Each row comes from the steps of one walk. Every step used is in the known rows, and no mark comes twice. Write the walk behind each row, first mark first.
Known rows
rimiv pubov pudoz sugek duvob ganu zuvo: [ 18 -22  -5  17   0  -5  24  19  14   5  13  38   4  41 -23  40 -12 -11
 -22 -11   7   4   6   7  20  22 -18  19 -19  20  38   0  53 -13  29  14
  -3   2  13  19  19]
pudoz pubov zutu: [ -7 -22  -6  21  -4 -42  12   8   5 -35 -13   9  13  22 -30   7  23 -16
  -7 -26  24 -25  15  -1 -39   8  28  11 -26  -8  18  18   5  -5 -18 -17
  -7 -19  29  -9  21]
zuvo pufe: [-26   4  -1  11   0 -39   2   0 -27 -32 -18  -2  45   8  -7   4  15 -39
   0 -29  18  -5  -6 -25 -18  18  23  23 -25 -28   1  14  -7  23 -11  31
 -17   8   4  11  20]
pufe zuvo rupaf: [-36  18  37  -3   1 -30  -7   0 -39   0 -24 -34  12   7 -25  25   3 -42
  -5  -5  42  -6  -7 -19 -34  15  12  33 -20 -24  20  32 -10  38  -6  -5
 -13  30  13  18  39]
rimiv pubov zutu: [  5 -28   6  13  -3 -37  -7  -8  -1 -34 -19   5  36  37 -33  17   9 -32
 -14 -19  43 -27   2  -8 -24   6  40   8 -15 -11  12  12   8   8 -22   2
 -20  -3  16   8  42]
rimiv pubov pudoz sugek duvob: [ 23 -48   3   2  -2 -11  10   2  -3  -5 -17  19 -11  32 -23  20 -12 -25
 -20   8  18   1   6 -12  -3  11  19  34  -9  12  16  22  34   0   4   5
  -6  -1  15  12  28]
duvob sugek gula bulub: [ 49  32   2  -6  -6  -3 -16  19  23 -49  10   0   9   3  -3  -3 -14 -35
 -14  -8 -12   4   8 -12  -9  18 -19 -18   3 -19 -22  -6  -5  -9   0   6
  19  21  -6  27  12]
rimiv pubov: [ -2  -9  19  14  -7 -40 -16   1 -21 -42 -21  19  41  18 -30  15  -6 -38
  -7  -4  24  -7  -5 -32 -25  10  31  22 -14  -9  -3  14  -1  20 -25  -2
 -15   7  10   2  46]
pegeg gula sugek duvob ganu zuvo pufe: [ 13  33  -8  22  16  -2  41  30   1 -23  46  16  20   5  39  -2  -2   4
 -12 -37 -24   5  -9  -4  30  23 -48   5 -15  -6  -1 -13  19   0  15  75
  -6  39 -15  22   6]
gula sugek pudoz pubov: [  4 -16  -6  -3 -13 -39   9  14  -7 -26  -7   7 -18  -8   4   6 -18  14
 -17  -8  13   8  -9 -12 -28  24   1   6 -14 -16 -11  15   0  -3 -31   7
  19  -3  -3 -13  -9]
situ zuvo ganu: [ -6 -14  -1  -6  -7 -28 -14  -1  -8 -11 -28  -5  45  -1   2  22  -3 -29
 -10 -18  14  -4   1 -18 -36   3   5  -1 -17 -20 -12  16  -2  14   2  23
   1  -3  27  10  36]
sugel rupaf zuvo situ: [-23  23  14 -21   7 -30  -7 -32 -56 -23 -20  -6  49   0 -24  -2  -8 -30
  -8 -14  -6 -27  12 -15   0  10 -20   6 -31 -10  22   9 -22  17 -33  23
  16  20  -7  -2  44]
pubov pudoz sugek gula pegeg situ zuvo rupaf: [ 45 -53   7 -26   6  10   7  -5  24  -2  -5 -41 -40 -12  19  31 -43 -51
 -28 -36  19   5   3 -36  15  23 -12   2  10 -19 -34  19   3   5 -22  -6
  -4  16  13  32  12]
rimiv pubov pudoz sugek duvob ganu zuvo situ: [ 28 -24  -3  10   9 -10  22  -4 -21   5   0  32  -8  34 -26  29   0   1
 -13 -18  16  13   3   3  37   7 -38  15 -27  25  38  -3  45  -6  19  22
   0   5  11  10  21]
ganu zuvo pufe: [-38  18  -5  17  11 -34   6   0 -11 -33   3   4  45   6 -11  13  16 -32
   6 -45  16 -11  -5  -5  -7  26 -14  23 -31 -19   9  11   8   9 -10  46
 -34  13 -12  12  22]
rupaf zuvo pufe: [-36   1  17  -8  -1 -18  -3  -9 -30 -23 -30   6  50  12   5  11  23 -41
  -5 -25   2 -35  -2 -20 -14  30   8  10 -42 -13  11  10   4  14  -7  51
  -9  11   4   0  28]
pudoz sugek gula bulub: [ 58   6  -8 -12   1  -1 -17  11  22 -43   0  -7 -19  10  -4  -4 -21 -31
  -8 -28 -16   2  10 -26 -14   9 -16   3  -5  -3 -14  10   1  -1 -37  -1
  12   9 -10  12   8]
pudoz sugek duvob ganu: [ 20  15 -11   6  -8 -28  22  28 -14 -12  14  37   8  32   2  -2 -10 -14
 -26   4 -12  11   3 -14  -9 -11 -13  29 -15  -4  14   3  11   4  22  -9
  38   6  18  15   8]
pegeg gula sugek: [ 32  21  10  20  10 -33   4  20 -14 -44  22  -4  -2 -14  10 -14 -17 -11
  -8 -20 -11  -8  -7 -32  -9  17 -11  22  14 -21 -27   6 -27  -3 -35  11
   0  24  -5   2  20]
sugel rupaf zuvo ganu duvob sugek: [ -9  29  12 -21   4  -6  14 -17  -4 -12  19  29  68  11 -19   2 -27  -8
 -22  -6 -36  -7   7  18  -1  35 -34 -11 -24  18  56   7  24   8  48  36
  37  20  12   2  28]
rupaf zuvo ganu duvob sugek: [  4  21  19 -18   5  -9   4   0  -5 -12   8  39  47  12  -9  -2  -5  -3
 -20  -5 -26 -11  -3  18  -9  26 -35   0 -33  19  35   2  25   1  51  36
  28  14  20  -5  19]
rimiv pubov pudoz sugek gula pegeg situ: [ 67 -59  19 -15  13 -10  -8  10  24 -39   4   3 -26   7 -11  12 -38 -37
 -16 -30   3  13  -6 -43  16  25  18  16  21   2 -28   6   6   9 -36  -5
 -19   7  15   5  22]
ganu duvob sugek gula: [ 29  25  -6  -8   1 -24  -9  23  16 -30  34  23  25   0 -20 -10 -34 -21
 -23  -4  -9  10   2  11  -2  17 -33   9   6 -11  13   4  17   5  19  10
  17  18   2  16   8]
sugel rupaf: [-20  23  -7   7  -3 -45  -1  -3 -17 -37   4  -6  52   3 -29   3 -26 -39
 -12 -13   4  -8  10 -15 -23  13  15  21  -5 -29  10  15 -23  16 -23  -7
   5  15  -4  18  34]
pubov pudoz sugek gula pegeg situ zuvo: [ 59 -62   0 -19   3 -16   2  22  33 -21   6 -16 -32 -10  19  14 -38 -45
 -27 -37   5  -6   7 -34  13  25  -5   8  22 -25 -42  12  -5 -11 -31 -11
   2   3  14  17  14]
zutu pubov pudoz sugek duvob ganu zuvo: [-10  -7 -14   1 -15  -9  36  44  18  12   9  29  -3   9 -30  34   6  21
 -18 -16  -7   1  18  26   6  20 -36  28   2  -4  44  -3  35 -23  23   5
  13   8  15  22   5]
ganu zuvo rupaf sugel: [-46  25  13  -1  14 -12  -1 -18  -8 -19   5 -16  15  13 -25  19   6 -45
  -5 -19   9 -13 -13  14 -16   4 -13  19 -43  -3   6   3  -9  32  12  16
 -17  29 -23   3  47]
gula pegeg: [ 14   1  -9  22  12 -37  -3  21 -17 -48   3   5  29   0 -11   0  -9 -38
  -5 -27  20  -4 -12 -13 -34   8  19  23  -7 -30 -33  21 -35   9 -16  -3
   1   9   3   7  30]
pubov rimiv: [-15   7  25  23  -3 -37  -3  17 -15 -34  -9 -11  19   9  -3   9  -9 -35
 -13   7  23 -23   5  -2 -45  14   8  31 -11 -37   2   3 -11   1 -15   0
  -5  12  -9  37  34]
rimiv pubov pudoz sugek duvob ganu: [ 30 -39  -1  11 -14 -11  21  18  -1   2  -8  30   4  43 -19  33 -13 -16
 -27   7   9  10   3 -15   8  13  17  22 -13   9  29   4  38   2  29  -1
  14  -5  27  16  15]
situ zuvo ganu duvob sugek pudoz pubov zutu: [  6 -49 -22  -4 -16 -22  30   3  34   0   6  19  16  14   0  29  -5  17
 -35 -13  22  -5   7  29 -17  17  -9 -43 -25   3  35  22  59 -21  50  16
  33 -19  32   0 -10]
zutu pubov pudoz sugek duvob ganu: [  4 -21  -9  -3 -26 -15  34  44   0  13 -14  21  -2  11 -28  25   7  16
 -22   1  -6   7  18   5  -4   9   1  27   9 -14  34  -1  21  -7  24 -10
  31   1  29  21   1]
bulub gula sugek: [  7  27 -13   5   2 -27 -14  18 -15 -22   1   0  -5  -7  18  10 -18  -5
  -7 -15   5   0 -18 -18  -3  12  -2  18   5  -9 -25  -8 -28  -4 -28  11
   7  25  15  -3  24]
situ zuvo ganu duvob sugek gula pegeg: [ 56 -14 -17 -11  11   7  -6  15  33 -21  24  16  37  -8  12  10 -39 -19
 -18 -30  -9  22  -7  11  -8  15 -37 -31   4 -11 -12  14  23   5  44  40
  27   6  18  15  19]
ganu duvob sugek: [ 11  27   0  16  -1 -47  12  20  -7 -38  27  36  34  12 -25  -8 -17 -17
 -21   1   3   0  -3   7 -10  21 -16  25  -8 -12  18  12   5  -1  26 -16
  25  17   5  14  13]

Write each row's walk
[ -6  37  -5  17   9 -47   1  10 -36 -26  10  19  33   5 -26  13  10  -9
  -5 -34  14   2  -4   0   7   3 -43  12 -31 -15  12 -11  -8   8  -7   8
   1  12  -1   9  19]
duvob ganu zuvo situ
[-32  21  12 -13  -5 -25  -8  -9 -21 -25  -9   0  58   7 -17  10 -19 -40
 -18  -7 -13 -39  16 -11 -18  26  -2  10 -22 -12  21  13 -14  11 -20  13
  13  18  -4   7  42]
sugel rupaf zuvo
[ 21  15  25 -29   8 -11 -18  22  12  -2  20   6  22   2 -19   3 -23  -5
  -9  -7  -6  26  -9  13 -14  19 -28   4   1   1  41  12  34  29  46  39
  13  20  22   5  19]
pufe zuvo ganu duvob sugek gula
[ 54  14 -16   3  15 -13  -3  29  20 -45  43  24  23  -4 -12  -9 -40 -25
 -18 -19  -5  14  -8  14  -4  18 -26   0  10 -17  -8  12   3   5  21  13
  22  18  -3  15  10]
ganu duvob sugek gula pegeg
[ 12   0  -2   1  -6 -25  10   4   5 -13   9  29  46   8  -3  10 -17 -11
 -20  -9  -2   8  -2   7 -15  15 -24  -7 -12  -6  17  15  24   0  52  16
  27   5  26  12  22]
situ zuvo ganu duvob sugek
[-33 -15  12  -7 -10 -13  -3 -22 -16  -8 -28 -25  21  14  -3  26   0 -62
 -19  -7  15 -22  -7 -13 -25  -4  16   2 -36 -22  -9  11 -13  35  13   0
   7  17  -5  10  56]
situ zuvo rupaf sugel
[  1   3  -9   0  15 -29  -2  10  -7 -20   0  13  50   2 -24  -7 -14  -7
  -8 -19   6  12  -7  12 -23   3   0  25 -27   9  13  19  10  34  13  25
   2  12  12   3  17]
zuvo ganu duvob
[  7   1 -14 -11  -7 -42  -5  14 -12 -19   2 -12  -3  -9   9   5 -31   2
 -28  -1  26   4 -14  -4 -23  18  -7  15   2 -32 -26  10 -17   0 -29  23
  19  18 -21  11  -5]
gula sugek pudoz
[ 34  16  -3 -34  21  27  -4  -9  22 -20  33  17  56  -3  -4   1 -50 -14
 -19 -26 -48   8   2  23   5  31 -43 -35  -7  12  29   6  22  14  42  62
  35  23   6   5  25]
sugel rupaf zuvo ganu duvob sugek gula pegeg
[ -6 -12  18  -9 -13 -61   0  20  -7 -43  -7   6  32  -3  11  -2 -12 -45
 -25  -7  14 -23   4 -41 -13   7   8  25  -3 -31 -40   5 -22   9 -39 -24
   0  19  13  19  39]
pegeg situ zuvo
[ -8 -30   3   0 -20 -32  13  20  -5  -7 -27   0 -11  -5 -45  27  10   6
  -7 -17   7  -5  15  -8 -20  26  14  38  16 -21  27  16   2 -13 -17 -25
   5  -8  21   4   9]
zutu pubov pudoz sugek
[-14 -15  34 -13 -11   6  19   8   8  -2   0  29   9   8  11  25 -13  18
 -27  20 -16 -14   1  33 -26  36 -31 -25 -42  13  50  -2  60 -16  52  38
  32   6   7   7  -1]
rupaf zuvo ganu duvob sugek pudoz pubov rimiv
[ 19  16  -6  -8   5 -25   9  17 -13 -22   4   9   8   6  16 -24 -15  -4
 -20   6   6   6  -4   4 -16   0 -15  36  -6 -12 -21   8 -11   7 -11  33
  21  24  -7  14  22]
gula sugek duvob
[-27 -24  16  17 -17 -36   6  21  -7 -24 -16  -6  -4   1  -1  24 -14 -15
 -18  16  26 -13   4  -3 -50  18  17   9 -20 -32   6  11  12  -6 -23  -3
   1   0  -7  21   6]
sugek pudoz pubov rimiv
[  9 -32 -18   0  -8 -37  17   7  13 -19  -4  -8 -22   9   2  11  -3  21
 -25 -18  34 -12   0  13 -27  21   9  -5 -14 -15   2  15   8 -17 -27  10
  15 -12   1  -8 -13]
gula sugek pudoz pubov zutu
[-27  17  13 -27   4  -7 -10 -23 -17 -10 -17  -3  67   6 -14  12 -13 -28
 -10 -15 -24 -21   9  -6 -22  21  -5  -6 -28   1  27   8  -1  21   3  46
  11  14  13  -1  41]
sugel rupaf zuvo ganu
[ 14  23  -1   2   5 -29   9   9  -3 -23  20  31  44   8 -23  -4 -10  -1
 -14  -9  -6  21 -10  12 -14  15 -19  11 -15   3  24   6  16  11  50  16
  20  12  20   7  11]
zuvo ganu duvob sugek
[ 60  -1  14 -37  -3   3  -1  19  48 -45  19  10  24  -6  22 -14 -36 -17
 -27 -21 -27  11   6 -11  17  17 -35 -31  -7   9 -28 -10  24  10  12  21
  26  33   9  31  13]
pegeg situ zuvo ganu duvob sugek gula bulub
[ 27 -30 -10  15   2 -29  24  17  16 -30  21 -13 -35  -7   9   4  -6  16
 -22 -25  14 -20   1  -7 -13  18   4 -15   0 -16  -8  15   5 -23 -35  13
   5   5   1  -9 -13]
pegeg gula sugek pudoz pubov zutu
[-26 -20  -3  10 -11 -35   2  -2 -18 -23 -30  -6  51   8  14  20  12 -49
  -8 -32  23 -18   1 -31 -17  22  17   9 -25 -37  -7  19   3  13 -10  29
  -8  -1   7  17  30]
situ zuvo pufe
[-31  27  -9  27  -1 -32  15  17  -8 -24  11  18  57  17  -5  28  16 -26
  -4 -48   8  -2  -7  -5   1  29 -16  11 -36 -21  22  -7   9  11  12  39
 -17   8  -1  17  13]
duvob ganu zuvo pufe
[-48   4  45 -12   0 -20  -8  -7 -33  -3 -21 -37   5  22 -27  16  12 -50
  -6  -4  23 -11 -18  -7 -32   5  28  29 -34 -15  20  17 -18  55  17  -3
  -3  30  -4   0  59]
pufe zuvo rupaf sugel
[  8  30 -22  -9   7 -12  -2  26 -13 -14   8   8  -7  -3  33  -3 -19   1
 -14   7   1   4 -13  -1   3  -4 -11  24   1   0 -30  -7 -13  -1 -10  31
  15  38  13   7  27]
bulub gula sugek duvob
[  5  15 -24  22  12 -25 -15  29 -18 -39   7   5  16  -8   9  17 -12 -37
   2 -27  13  -3 -21 -20 -13   3  25  11   0 -18 -42   8 -40   3 -18  -4
  -4  23  22   1  36]
bulub gula pegeg
[  1   8 -17   9   6  10  38   5   6  32  15  -2 -18  24 -10  48 -10 -16
 -25 -13  16   8   7  20  16  19 -45  22 -26  11  39  10  40  -6  43  13
   6  19   7  39  -1]
pubov pudoz sugek duvob ganu zuvo rupaf
[  0 -22 -34  -1  -7 -22   7  16  13  -8   1  -7 -36   1  19  29  -7  24
 -19 -20  27 -14 -10   5  -7  15  15 -18  -9  -2  -9   1   5 -24 -29  10
  11   2  20 -14  -8]
bulub gula sugek pudoz pubov zutu
[-27  27 -17  12   5 -16  27  24  -7 -15  17  25  54  20  10  14  11 -22
 -13 -27   4   1  -2  11   8  13 -24  14 -40 -12  16  -8  25  14  29  59
  -8  22  -4  29  15]
sugek duvob ganu zuvo pufe
[-26  45  -2  21   1 -20  10   3 -13  -6  10  -1  35  10 -20  40  -5 -28
 -14 -25  18   1  -3   1  -8  14 -33  10 -32 -14  19   0   4  16  15   7
  -7  24   0  32  17]
duvob ganu zuvo rupaf
[ -3 -16 -12  10 -20 -46  23  10  14 -22  10  13  -5  18 -18  20   9  -3
 -28   0  29 -12   5   9 -26  19   9 -21 -12 -24  16   9  19 -29  17 -15
  19 -13  20   2 -11]
duvob sugek pudoz pubov zutu
[-20   3  31 -11   6 -35 -17  13 -25  -4 -21 -12  28   6 -20  11  10 -19
   3 -14  21   6  -9 -12 -42  10  15  27 -15 -14  20  22  -4  34   6  22
 -11  13  28  -3  40]
pufe zuvo ganu
[-23  -2   5   3 -12 -22  -3 -15 -20  -6 -29 -26  28  -1  -1  35  -9 -52
 -18 -10  36 -15   4 -24 -26   8  -2   8 -21 -30 -10  27  -4  17  -9  -3
  -1  16  11  31  36]
situ zuvo rupaf
[ 17   3  14   5  13 -52   6  28 -12 -67  13   9  22  -4   1 -21 -12 -41
 -13 -23  13  -6 -17 -31 -13   7  23  32   0 -29 -56   5 -49  19 -36 -21
  -3  26   6  10  32]
gula pegeg situ
[-11  -8   4   9 -14 -13   3  24  -4 -12  -3  -8 -42  -9  39  35 -26  19
 -15   9  14  -5 -14  -4 -21  25   3  -3  -5 -15  -9 -11   4 -22 -30  12
  12  15   0   9   2]
bulub gula sugek pudoz pubov rimiv
[  5  49 -29   7   7  -5  11  43   3  -3  36  29   4   6  35  20 -23  14
 -17 -13 -10   6 -14  18  24   7 -48   8 -10  10  -9 -28   4 -14  12  40
  16  38   8  13  19]
bulub gula sugek duvob ganu zuvo
[-21  11   2 -24   9  -5   2 -15 -10 -10   0  10  76   7 -20   1 -29 -12
 -16 -20 -26 -17   9  17 -10  25 -16   3 -36  23  47  19  17  31  12  45
  17  19   5   0  32]
sugel rupaf zuvo ganu duvob
[ 59  -3  -9 -18  -6  19  -8  13  44 -26   7   5  32   0  12   7 -28 -16
 -22 -22 -18   9   9   8  -1  17 -38 -41 -14   6  -5   6  34   1  31  36
  30  16   7  27  13]
situ zuvo ganu duvob sugek gula bulub
[ -5  16  -7  -3 -17 -52  -3  16 -12 -23  16  11  15   0  -8  14 -17 -21
 -30  18  20   4  -9  -5 -19  18  -6  -1   4 -41 -12   5 -10 -13  15  -1
  23  16  -3  21  -5]
duvob sugek pudoz
[  1 -41  11  14  -6 -30  -9   4  -8 -18 -31  -1  27  15 -41  37  -5 -39
 -10  -8  39 -10   4 -18 -15  28  44  22  -6  -9   4  16   7   8 -12   2
 -26  -2  14  13  35]
rimiv pubov pudoz
